Known rows, with every step that occurs
demamo > bobepub: [-14.9  38.7 -10.6  -5.8  28.3 -16.2   8.3 -46.8  -7.8  45.6   7.8  20.6
 -16.7  20.2  19.7 -20.1  24.9   7.8  -0.5  -4.9  10.2   9.6]
bobepub > moli > fovef > mopafu: [  4.7  16.2  44.1   9.8  13.6  -7.4  -1.5  17.9  -5.6   1.1 -14.8 -20.4
  -9.0  -4.0  22.7  11.9  -6.6  24.7 -25.9   2.5 -17.0  -3.7]
mopafu > loro: [ 10.0  52.0   2.6 -12.9  22.5  -0.3  -2.5 -11.6 -18.7 -33.6  -1.0  25.8
 -11.1   0.8  -4.1  44.3  18.2 -36.0  -4.1  -4.6  -9.0 -22.5]
fovef > mopafu > loro: [ -2.3  65.9 -23.2 -20.5  36.9  -3.5  -7.2  17.5 -47.0 -33.5 -13.2  -4.6
 -12.8  -4.0  10.8  55.9  23.6   2.0 -19.9 -14.4  17.4  -5.9]
bobepub > moli > loro: [ -0.2  22.0   0.0  42.3   5.6 -10.9   6.4 -17.7   8.4  16.4  12.1  -6.6
 -12.7  -4.0   8.0   0.2 -15.3 -17.4 -11.1  26.7  -6.5 -16.1]
demamo > bobepub > moli > mopafu: [ -8.7  21.1  -2.9  15.1  28.6 -17.3   6.3 -46.7  10.8  30.2  -2.2  -6.7
 -20.1  -2.2  27.0 -21.8  11.2  26.1  -9.7   1.2  26.1   3.5]
demamo > mopafu > loro > bobepub > moli: [ -3.9  28.4 -33.7 -11.8  20.3 -10.7  -2.5 -18.3  19.9  -6.6 -12.9  23.4
 -28.8  17.5  -8.1 -31.5  -3.2  -5.5  -0.4  -3.8   7.8  -6.1]
fovef > bobepub > moli: [  2.3  -3.0  -3.1 -17.9  16.3 -36.4   0.6 -12.7   8.0  29.3 -16.0 -11.8
  -3.7   9.0  11.9  23.3  24.1  27.8   9.0  12.2  28.2   1.6]
bobepub > moli > fovef: [ 10.3   9.7  59.2  14.6   5.8  -7.5   1.8   5.2   9.0   6.8  -7.6  -9.7
  -9.3   0.6  18.3   0.5 -11.5   9.0 -17.7   6.8 -28.6  -8.4]
moli > demamo > fovef: [  0.2 -12.7  25.9 -22.5 -22.5 -13.4   6.6   0.2  -5.7  30.9  28.2   0.3
 -20.1  52.0   9.6  -2.7   5.5 -18.6 -13.0 -14.2   0.4   8.3]
loro > demamo > fovef > bobepub > moli: [ -9.0 -10.8  23.0 -43.4  22.4 -16.6  26.0  12.9   0.9   7.6   5.5  17.7
 -19.8  22.7  16.2 -29.4 -20.1  26.4  -5.0  -1.0 -15.4 -14.7]
moli > loro > demamo > fovef: [ -4.6  11.6 -13.0   6.0   6.1  -0.3  15.1  -0.5 -20.5   6.3  31.7  22.3
 -14.6  35.8   2.1 -20.5 -27.2 -11.3 -13.8   5.9 -16.3 -12.2]
bobepub > moli > mopafu > loro > demamo > fovef: [ 11.8  11.0  23.2   6.1  19.8  -3.6   6.7   2.9  10.3 -38.0 -10.6 -19.7
 -22.8 -18.6  15.4   8.3 -21.0   6.4 -20.0  -0.1   7.1 -26.4]
moli > fovef > loro > demamo > mopafu: [ 11.5   9.2  28.5 -20.1  -4.6  14.1  -4.7  14.7 -15.5 -27.2   7.1   4.1
   0.6  57.5  11.4   6.3  10.1   9.2 -17.2 -16.1 -33.5   4.7]
mopafu > bobepub > moli > fovef: [ 11.9  -8.9  -0.5 -14.9   7.8 -11.0   5.0 -33.2  -0.3 -28.2 -21.0   2.8
   4.0  -7.9   4.3  12.4  -0.3  12.2 -13.5   6.8 -10.4   2.5]
moli > demamo > mopafu > loro > bobepub: [ -7.6   2.7  -7.4 -12.4  -2.7 -12.3  -5.0 -19.6  -1.5   6.5  26.2  15.7
 -21.5  54.9  -8.0 -20.1   9.4 -22.1  -2.1  -8.6   7.1  12.7]
bobepub > moli > demamo: [ -4.4  10.6  38.8  19.8  -0.1 -17.8   7.6 -14.7   9.1  18.3  19.7 -13.3
 -15.5  10.2  13.3  -2.8  -6.0 -20.0  -9.4  17.4  -9.9  -6.2]
loro > demamo: [-12.3  46.4  41.0 -21.4  42.2  -0.3  21.0   6.8 -34.5 -15.6  21.1  14.8
 -16.2  24.9  15.8 -21.8 -29.2 -10.7  -3.0  -2.3 -39.6 -10.7]
bobepub > moli: [  0.1  36.1  29.7  16.4  16.1 -13.7   9.2  -8.5  10.8  12.2  -4.1 -13.0
 -17.6 -11.9  16.9   2.3 -12.9 -14.6  -7.6  15.1 -12.9 -15.4]
mopafu > loro > bobepub > moli: [ -4.2  35.1   4.1  -6.6  24.0  -5.8  -0.5 -30.1  14.9 -27.0  -2.2  59.8
 -11.8 -19.8  -8.4  -8.5  11.1 -37.0   1.9   9.5   8.3 -26.3]
mopafu > bobepub > moli > demamo: [  2.2  -9.0 -13.8 -10.1   3.7 -17.7   9.4 -47.1   1.1 -19.9  -1.3   0.4
  -0.8  -1.9   1.4   9.1   2.1  -8.1  -8.1  14.2   1.6   3.9]
mopafu > loro > demamo > bobepub > moli > fovef: [ -5.7  22.8  21.7 -10.6  37.3  -1.1  11.7 -21.1  -8.5 -35.4  12.7  49.7
 -10.6   1.8   1.6  -2.3   6.5   2.9 -10.7   5.6 -29.6 -26.4]

Rows
[ 11.6  11.4  39.0  13.6  -7.8   0.3  -1.2   1.0  15.3  -7.0  -3.8 -10.4
  -2.5   7.1  17.1  14.3   6.3  -3.1 -18.6  10.0 -21.0 -11.4] => bobepub > moli > fovef > loro
[ 13.0  -1.9  11.6 -28.3  -4.8  13.1  -3.2   3.9 -15.3 -39.5   1.7   6.8
   5.8  51.5   7.3   7.5  12.0  12.7 -17.9 -13.9 -27.8   7.7] => moli > fovef > loro > demamo > mopafu > bobepub
[  5.3  38.4 -32.2 -16.4  19.2  -7.4  -4.0  -5.2  -2.7 -12.4 -12.3   0.2
 -29.2  30.3  -6.3   6.4   3.3  -5.0  -5.6 -15.1  -5.9  -3.5] => demamo > mopafu > loro
[  9.6  25.2  27.1  14.8  28.5  -2.4   3.7  -3.2   1.3 -43.6  -7.2 -22.1
 -17.8 -20.1  14.8  12.5 -19.6   0.2 -16.1   4.1   5.5 -24.2] => bobepub > moli > mopafu > loro > demamo
[  5.8   0.6 -42.8   6.5   6.9 -13.7   8.3 -48.3   0.4 -21.4  -7.0   4.6
   1.2 -12.0  -3.1  12.5  -4.1  -5.4  -9.6  20.6   6.2  -3.0] => mopafu > bobepub > moli > loro
[ -3.9  42.6 -44.8 -33.7  34.0 -10.4  -1.7  -1.8 -49.0 -29.1 -22.6 -17.5
  -4.3  -1.5  15.0  40.7  15.9  20.8 -19.2 -14.3  26.1  15.2] => fovef > mopafu > bobepub
[  8.1  -9.5  -2.4 -20.0  27.9 -28.7  -1.7  -8.8   0.3 -13.6 -15.1 -15.4
  -4.2   3.2  11.2  27.7  15.7  39.2   3.5   4.8  37.0  -5.9] => fovef > bobepub > moli > mopafu > loro > demamo
[ -6.9  13.7 -45.1  10.0  17.0  -2.4  10.0 -19.1 -24.2 -10.0  26.7  13.1
 -11.1  40.8  -5.5 -25.1 -27.5  -2.0  -8.6   9.4 -14.4  -0.3] => moli > loro > demamo > mopafu > bobepub
[-15.3   5.9  13.4  -2.5   2.1 -18.7   4.2 -41.2 -14.1  44.3  38.8  12.1
 -13.3  49.6  13.0 -14.8  26.6 -10.0  -3.8  -3.0   9.2  20.0] => moli > demamo > bobepub
[ -7.6   2.3   7.6 -27.3  33.5  -5.7  18.9  -4.3 -11.3 -28.6   1.2   7.9
 -17.7  30.4   5.5 -43.3 -36.8  28.6 -10.5  -1.9 -39.9   0.7] => loro > demamo > mopafu > bobepub > moli > fovef
[  6.5  -3.4 -19.3 -28.8 -24.9   0.9   4.7  -3.8  34.5   0.6  -9.3  13.1
 -19.8  16.8  14.8 -15.6  13.6 -13.4 -13.1 -13.8  36.3 -12.3] => demamo > fovef > loro > bobepub > moli > mopafu
[ 15.0  26.9  19.7  17.8  20.6  -4.9  -2.4  -6.6   4.8 -34.9 -14.5 -28.3
 -17.9 -21.7  14.2  25.7  -8.5  -5.2 -15.8   1.9  14.3 -19.8] => bobepub > moli > mopafu > loro
[-18.1  -1.8  23.8  -6.8  -0.2 -18.0   7.8 -27.7  34.0  31.1  12.9  46.4
 -18.3   4.7   7.0 -70.7  -8.7 -22.9   1.8   9.2  19.4  -2.8] => loro > bobepub > moli > demamo > fovef
[ 19.2  25.4  11.4 -21.6  28.8   8.4  -2.6   9.9 -25.9 -63.9  -8.5 -14.7
 -19.3   8.6  10.8  25.1 -10.3   2.8 -18.2 -29.3  19.5 -15.3] => moli > mopafu > loro > demamo > fovef
[ -7.9   9.8   2.7  10.4   9.0 -11.6   5.8 -43.6  18.3  34.8   4.4  16.9
  -8.2  11.9  23.1 -19.1  29.7  23.1 -11.5   8.6   1.5   2.7] => demamo > bobepub > moli > fovef > loro
[ -8.9  10.7  -3.8  26.6  12.4 -10.0  16.2   3.1   3.6   6.3  12.8  -0.6
 -17.7  -3.1  13.2 -16.8 -28.6   5.8 -21.0  22.8  -9.9 -20.8] => bobepub > moli > loro > demamo > fovef > mopafu
[ -0.2  -2.4 -33.8   1.5  14.7 -11.9  14.6 -45.9  -3.0 -30.4   0.3  10.9
   0.3  -9.3  -2.1  -1.4 -14.1  -2.1  -9.0  23.6  -4.7  -5.8] => mopafu > bobepub > moli > loro > demamo
[ -4.3   9.4   6.3 -13.2   7.5  -8.4   2.1 -26.1  23.8 -16.9   6.1  62.2
 -15.3  -8.5  -9.3 -17.8  13.2 -34.1  -2.5   7.2  12.7 -25.1] => mopafu > loro > bobepub > moli > demamo > fovef
[ 12.6  10.6  17.3 -30.7  15.0  -0.4 -11.3  16.4 -44.2 -26.2 -21.6  -9.6
   5.5  20.9  15.7  32.8  13.2  40.2 -28.4 -24.6  -7.5  20.8] => moli > fovef > mopafu > bobepub
